What can hang from each mark
Z964: Z385 Z766
Z224: Z255
Z712: Z224 Z255
Z723: Z255 Z385
Z766: Z723 Z964
Z255: Z224 Z385 Z712 Z723
Z385: Z255 Z723 Z964

Known rows, with every way that one mark hangs from another
Z224{Z255{Z385{Z964} Z723}}: [-12  -3  20  -8  30  -2   5   5   5  -8   3  -2  10   4  17   1   0   2
   1  -9  31   0   1  14  -2   7   3 -24  -6  -3   3  -8   0 -12   8 -20
   1 -24  -1  -3  10]
Z385{Z255}: [ 5  4  0  7  6  1  1 -4 -2 -2  8 -1 -3 -2 21  3  6 -6 -2 -3 -7 -3  3  9
  1 -2 -5 -5  1  9 -3  4 -3  2  5 -7 -3  9  4  1  3]
Z712{Z255{Z224 Z385{Z723 Z964}}}: [ -4  -3  18  -5  17  16  -7   7 -13  -8   0   7   0   7  31   8  -6   0
  -3  -9  24  -8   6  13   1  12   0  -5  -1   9   5 -13   9  -2   2 -17
 -13  -5  -6  -9   8]
Z224{Z255{Z385 Z712}}: [ -8  -3  23 -15  22  -5  -2  11   3  -7   0  -2   3  -5   9   5  -1   0
   2 -13  29  -1  -4  13   0   6   3 -10  -1  17   9  -8 -19   2   6 -17
   2 -10  -1  -1   3]
Z255{Z385 Z712 Z723}: [  0 -11  20 -11  27   8 -14  21   9  -4  15  -4   5   7   5   8 -12   5
  -3 -13  38   4  -3  31   1   9   5 -27  -1 -16   7  -9 -24  -3   4  -9
   4 -13 -23  -3   9]
Z766{Z723{Z255} Z964}: [-37 -15  -1   5  12  11  14   4  -5  -6  -8  13   2 -17   6 -10   4   0
  -9  -2  -4  -7  -3  12  -1  -7   1 -12  -8   3 -15  -1   5   5  -5   9
  -6  15  -4   0   9]
Z255{Z224 Z385 Z712 Z723}: [  3  -9  35 -17  30   7  -8  28   4 -10  16  -4   3  10   4  11 -11   2
  -8 -18  43   7  -6  39   2  13   5 -29  -1 -11  12 -20 -24  -3  10 -10
   1  -5 -30  -1   3]
Z255{Z224 Z385 Z712}: [  6  -7  32 -21  21  -1  -9  20  -2  -9   3  -1   0   5   1   8  -8  -2
  -5 -10  30   5  -6  30   4   8   3 -11   6  12  13 -16 -18   6   9 -15
  -4   4 -19   0  -3]
Z766{Z723{Z255{Z224}} Z964{Z385}}: [-39 -20   9   1   8   3  13   8  -7 -14 -20  10   3  -8   2 -13  -1   4
  -8  -1   2  -5  -3  13   0  -6   3 -17  -4   9 -13  -5  14   9   0  -2
  -8  16  -6  -3   6]
Z224{Z255{Z712 Z723{Z385{Z964{Z766}}}}}: [ -4   1  20  -9  18  11   1  15   4  -8   7   8  10  -2   4   6  -3   8
  -6 -15  39   4  -1   8  -5   5   2 -29 -14 -16   9  -8 -10   4   5 -11
   3 -14 -11   2  15]
Z255{Z712}: [  0  -2  12 -12   5   5 -10   8   1  -1   5  -1  -2  -5  -5   4  -5   0
  -4 -10  14   1  -3   9   0   1  -1  -5  -3  -5   7  -2 -16   6  -3  -1
   0   4 -11   1   3]
Z723{Z255{Z224} Z385{Z964{Z766}}}: [  4   1  10  -8   6   8   8  11  -9  -3  -3  26   6   0   3  -2   1   4
 -13   2  14   7   2  20  -2  -1  -2 -13 -14   7   1  -9  15  10   2 -18
 -13   8 -14   6   7]
Z255{Z385{Z964} Z712{Z224} Z723}: [ -1  -8  15 -21  28  15 -23  13   6  -4  18   1   4   9   9   6 -13  -8
  -3 -17  38   5   3  28  -1  18   0 -26  -6 -15   5  -7 -17  -1   4 -14
  -4 -14 -31  -4  18]
Z723{Z255{Z385}}: [ -7  -8   2  -7  19  -3   1   8  -1   0  -1   7   2  -2  10  -5   2   0
  -5  -1   6   0   1  21   2   3   1  -4  -4  19  -5  -2  -7   0  -2 -14
  -6  -2  -6   1   0]
Z255{Z224}: [  4   3  16  -7   4   0   5   7  -6  -6  -1   1  -2   3   1   5   0  -3
  -7  -4   6   3  -3   8   1   3   1  -1   0   4   5 -11   0   1   6   0
  -4   9  -7   1  -7]
Z723{Z385}: [ 6  2 -4  6  4 12  2  9  1  6  1 12  4  3  6  1  2  5  2  4  8  4  2  9
  3  1  6 -3  0  5  3 -2  7  5  2 -3  1  1  2  3  4]
Z712{Z224}: [  2   4 -11  -6  -2   8  -9  -2   0   1   0   3  -2   1   7   2  -2 -15
   2  -9  -3   0   3  -6  -1  13  -2   8  -3   8  -1   4  -6   7   0   8
  -2   5  -6  -1   3]
Z723{Z255{Z224 Z712} Z385{Z964}}: [  1   2  21 -17  18  19  -2  17  -9  -2   6  21   1  -5   6   1   1   0
 -19 -11  24   6   0  37   3   3  -1 -17 -14  10   4 -12  -2   7  -2 -17
 -14  12 -20   8   7]
Z385{Z255{Z224} Z964}: [  7   6  17  -8  11   5   4  -7 -11  -9   8   3  -3   1  22   2   4 -10
 -10  -3   1   0   5  19   0  -1  -8 -13  -1   6   0  -4  13  -2  11 -19
 -13   8  -3   1   6]
Z255{Z224 Z385{Z964}}: [  3  -5  25 -16  19  -6   1   5  -6  -8  -2   3   2  11   8   1  -4  -3
  -2   2  20   4   1  24   2   4   0 -10   7  10   6 -14  12  -5  13 -25
  -9  -5 -10  -2   1]
Z255{Z712{Z224} Z723{Z385{Z964}}}: [  4   2   7 -12  17  30 -17  16   4   1  19  10   4   3   7   7  -9  -5
  -8 -19  34   6   3  22   0  16   2 -25 -13 -25   5  -4 -14   4   0  -1
  -3  -3 -28   2  18]
Z385{Z723{Z255}}: [ -2  -5  10   4  12  10 -10   1 -12  -4  -1   6   0  -8  19   5   3   1
 -13  -8 -14  -9   2  10   3   7  -3  -5 -11   1  -2  -7 -13  -2  -7  -8
  -6  10  -3   2   2]
Z712{Z255}: [-10   4  -9   3  -2  16  -2   5  -2   1   2   4  -1  -1  14   1  -2   1
   3 -10  18  -6   4  -8  -2   5   0   6  -5   8  -3   2   6   3  -8   8
  -4  -5   1  -6   5]
Z766{Z723{Z255{Z712}} Z964}: [-37 -17   7  -1  13  14   6   9  -3  -7  -5  12   1 -21   2  -7   1   0
 -12  -7   5  -7  -5  18  -1  -6   1 -15  -8   0 -11  -3  -7   9  -7  10
  -6  18 -11   1  11]
Z964{Z766{Z723{Z385{Z255{Z712{Z224}}}}}}: [  5  -7   3   1  -8   6  -2  13   0  -1   8  20   4  -5   0   2  -7   3
  -1  -2   8   2   3  -1  -4  -4  -3 -14  -6   8   2   6   4  25   5  -3
   0  14  -8   1  13]
Z964{Z385 Z766{Z723{Z255}}}: [-13 -19   2   1 -13 -19   3   7   1  -9 -14  13   7   1 -16 -14 -10  18
   0   8   4   0   2 -13  -6 -12  -4 -16  -7  10  -6   7  19  19   0 -16
  -1   2  -4  -4   6]
Z385{Z255{Z224 Z712} Z964{Z766{Z723}}}: [  4  -4  30 -15   5   0  -1   4  -9 -13  12  10   0  -6   7   3  -6  -1
 -14  -6  12   2   2  14  -4 -10 -11 -26  -6   1   4  -3   7  15  11 -22
 -12  14 -14   0  13]

Rows
[  8   6   2  -5  10  23  -9   3  -3   2  12  14   0  -1  23   4   1  -7
  -3  -7  13   3   7  22   3   5  -3 -13  -4   6   3   1   3  11   4 -14
 -10   7  -8   3  16]
Z723{Z385{Z255{Z712{Z224}} Z964}}
[-13 -14  14   4   9   8  -2   0  -8 -19 -19  -2   1   1  21   5  -2  -1
  -6  -6   0  -9  -1  15   3   6   2 -13   5 -13  -1 -13  -5  11   5  -5
  -7  16  -4  -4  10]
Z766{Z964{Z385{Z255{Z224 Z712} Z723}}}
[ -6   0  -1 -15   9  13 -12   9  -2  -1   3   8  -4 -11   3   1  -1 -11
 -11 -18   7   0  -1  14  -1  10  -5  -2 -14  13  -3   2 -25  11 -10   2
  -8  10 -19   3   3]
Z723{Z255{Z712{Z224}}}
[  9   1  20  -9  14  21 -26  -9 -13  -8  12   4  -4  -6  38  11  -2 -14
 -14 -16  -6  -9   9  17   2  13 -11 -15  -7  -8   4  -3 -13   4   1 -21
 -15  12 -10  -1  18]
Z385{Z255{Z712{Z224}} Z723 Z964}
[-21 -15   6   3   9   6   4   0  -8 -17 -26   3   3   1  13  -2   0   3
  -6  -1  -4  -8  -2  10   2   6   4  -7   2 -12  -5 -13   4   7  -1  -2
  -8  12  -4  -3   6]
Z766{Z964{Z385{Z723{Z255{Z224}}}}}
[ -8  -7  27 -17  27  -3  -3  13   6 -11   4   1  10   3   5   4  -7   6
  -2 -13  43   3  -2  15  -5   5   1 -30  -8 -12   9  -9 -13   1   8 -22
   2 -19 -13  -2  14]
Z224{Z255{Z385{Z964{Z766}} Z712 Z723}}
[ -5 -16  20 -11   3 -11   2  18  -3  -7   1  16   4  -6 -11  -2  -9   9
  -9  -1  15   3  -3   8  -5  -7  -4 -18  -8  14   1  -3  -2  18   3 -12
  -3   9 -16   0   4]
Z964{Z766{Z723{Z255{Z224 Z385 Z712}}}}
[  1  -5  17  -5   9   1  -5  11   0 -13   4  -6   0   9   9   2  -6   4
  -6 -11  18   2   1  17   1   4   0 -26   0  -6   3  -3  -4   7   9 -13
  -3   3 -12  -2   3]
Z964{Z385{Z255{Z224 Z712 Z723}}}
[-19 -11  -7  11   8   5   8  -2   3 -13 -14  -4   5   6  15  -4  -1   2
   1  -1   5  -5   1  10   0   2   4 -17   5 -21  -9  -3   8   5   5   2
  -2   0  -1  -5  13]
Z766{Z964{Z385{Z255{Z723}}}}
[ -6  -1  -5  -7  10  25 -20   0  -8  -2   2  10  -1   6  37   6  -8 -12
   5 -14  18 -10  11   1   0  23  -1   4  -4  13   0  -1   4   3  -4  -9
 -12  -6  -8 -10  15]
Z712{Z224 Z255{Z385{Z723 Z964}}}
[ -9   4  20 -10  25  16  -1  13   4  -6   9   6   8  -5  11   5   0   5
  -8 -18  37   3  -1  17  -2   7   4 -27 -13 -13   9  -8 -11  -3   3  -9
   1 -12  -9   2  13]
Z224{Z255{Z712 Z723{Z385{Z964}}}}
[ 16  -2  29  -1   7   2  -5  -7 -18 -15   2   8   1   3  28  11  -2  -1
 -15  -2 -10  -6   7   9  -2   2 -11 -18  -4 -13   6 -12   8   6  11 -26
 -14  13  -5  -1  13]
Z385{Z255{Z224} Z723 Z964{Z766}}
[  4  -6  11   5  -6  -3  10  13  -4  -4   4  18   5  -2   3   2  -4  10
  -3   6   5   3   1   1  -3  -9  -2 -16  -4   8   2  -1  16  18  10  -7
  -1  16  -3   1   6]
Z964{Z766{Z723{Z385{Z255{Z224}}}}}
[-21  -9   0   9  11  27   5   9  -2  -4   1  17   3 -13  20   0   1  -6
  -3  -6   4  -4   1  20   2   0   4 -16  -1   5  -6   0   2  16   3  10
  -5  21  -4   0  18]
Z766{Z723{Z385{Z255{Z712{Z224}}}} Z964}
[  4  -6  24  -6  27   1   3  20   2  -8   8  -2   5  15   9   6  -7   2
  -4  -8  29   7  -2  28   2  10   6 -24   2  -5   6 -17  -6  -9  13  -8
   1 -10 -18  -3   0]
Z255{Z224 Z385 Z723}
[ -7  -5   6   0  14  17 -12   2  -7  -3   1   6   2   3  30   5  -6   3
   3  -6  19 -10   8   8   1  10   0  -2  -2   3   0  -5   7  -3  -4 -17
 -10 -12  -1  -9  14]
Z712{Z255{Z385{Z723 Z964}}}
[ -5   8  -1  -6  16  19  -1   4   1  -3   6   9   5   2  17   4   1 -12
  -1 -16  20   2   5   1  -3  16   1 -11 -13   0   2  -1  -3  -1   4   0
  -1  -8  -8   0  12]
Z712{Z224{Z255{Z723{Z385{Z964}}}}}
[-28 -13  -1  12   7  19  14   8  -1  -2  -8  15   7 -10   8  -5   1   4
  -1   5   3  -3  -1  12   1  -6   8 -12   1  -3  -8  -3  15   7   1  10
  -1  13   1  -1  13]
Z766{Z723{Z385} Z964}
[ -8   1 -13  -9   7  20 -13   2  -1   0   2   9  -1   6  26   1  -7 -13
   9 -12  27  -5  10  -1  -2  19  -2   8  -3  18  -3   4   8   5  -2  -6
 -12 -10  -8 -10  13]
Z712{Z224 Z255{Z385{Z964}}}
[  3   5   9 -12  17  21 -15  -1  -1  -6  22   0  -1  -2  23   6  -3 -13
 -10 -19  17   1   6  22  -2   9  -9 -27  -9 -17  -1   2 -10   1   4 -10
  -9   2 -20  -1  20]
Z385{Z255{Z712{Z224} Z723} Z964}
[  5 -15   7   5 -14 -16  -9   0  -4 -12 -19   4   6  10  -4  -1 -12  18
   3   8  -4  -5   3 -17  -4   0  -2  -9   1 -15   4  -2  10  18   2 -19
   1  -2  -1  -5   7]
Z964{Z385{Z723} Z766}
[-19 -10  14  -7   9   7  -3  12  -2   0  10  11  -1 -16  -2  -5  -1   2
 -13 -10   5  -2  -2  13   0  -6  -3 -16 -13  17  -5   5 -10   6  -7  -4
  -4  12 -10   2   3]
Z766{Z723{Z255{Z712}}}
[  9   5   1   5  10  14   3  -1  -3   3   8  12   3   1  23   1   4   0
  -2   3   5   2   7  20   3  -2  -1 -11  -2   4   0   1  17   2   6 -18
  -8   3   3   3  13]
Z723{Z385{Z255 Z964}}
[ -3 -16   3   6 -15 -18   5   2   0 -11  -7   7   5   4  -1 -11  -9  14
   4   9   0  -2   5 -13  -5 -13  -5 -19   0   9  -4  10  22  21  10 -20
   0   7   4  -6   9]
Z964{Z385{Z255} Z766{Z723}}
[ -6  -7   7 -23  22   6 -16   8  -2  -1   4  10   0  -5  10  -2  -3 -10
  -8 -13  19   1   2  27   0  12  -4  -8 -11  15  -2  -1 -15   7  -4 -20
 -12   1 -21   1   9]
Z723{Z255{Z385{Z964} Z712{Z224}}}
[ -4  -9   4 -11  14  -9   1   3  -2  -3  -4  12   5   0   6  -7  -1   3
  -5   3   8   1   3  17  -3  -1  -4 -10  -7   9  -5  -1   3   3   0 -25
  -9  -6 -11   0   8]
Z723{Z255{Z385{Z964{Z766}}}}
[ -6   3  11   0  17   7  11   8   4  -6   3  10  11   2   9   2   1   8
  -2  -7  27   3   1   2  -5   3   3 -24 -12 -13   4  -7   5   0   6  -9
   4 -17  -1   1  13]
Z224{Z255{Z723{Z385{Z964{Z766}}}}}
[  0  -3  34 -16  18  15 -16   1 -18  -9   3  10  -1  -8  17   7  -1  -3
 -24 -13   1  -6   2  25   2   8  -7 -17 -14  -8   4 -15  -9  -3  -5 -21
 -17  10 -17   3   8]
Z385{Z723{Z255{Z224 Z712}} Z964}
[ -2  -3  26  -8  17  11  -9  -3 -18  -9  -1  10   0  -4  19   4   1  -3
 -21  -7  -7  -7   4  19   2   6  -7 -13 -13  -7   0 -13   0  -6  -4 -20
 -16   8 -10   2   7]
Z385{Z723{Z255{Z224}} Z964}
[-29 -17   8   7   5   2  14   2  -5 -16 -14   4   2  -4  11  -9   0   2
  -2   1   0  -6   0   9   0  -8   2 -18   4   6 -10  -2  18  10   8  -3
  -6  17   2  -5   9]
Z766{Z723 Z964{Z385{Z255{Z224}}}}
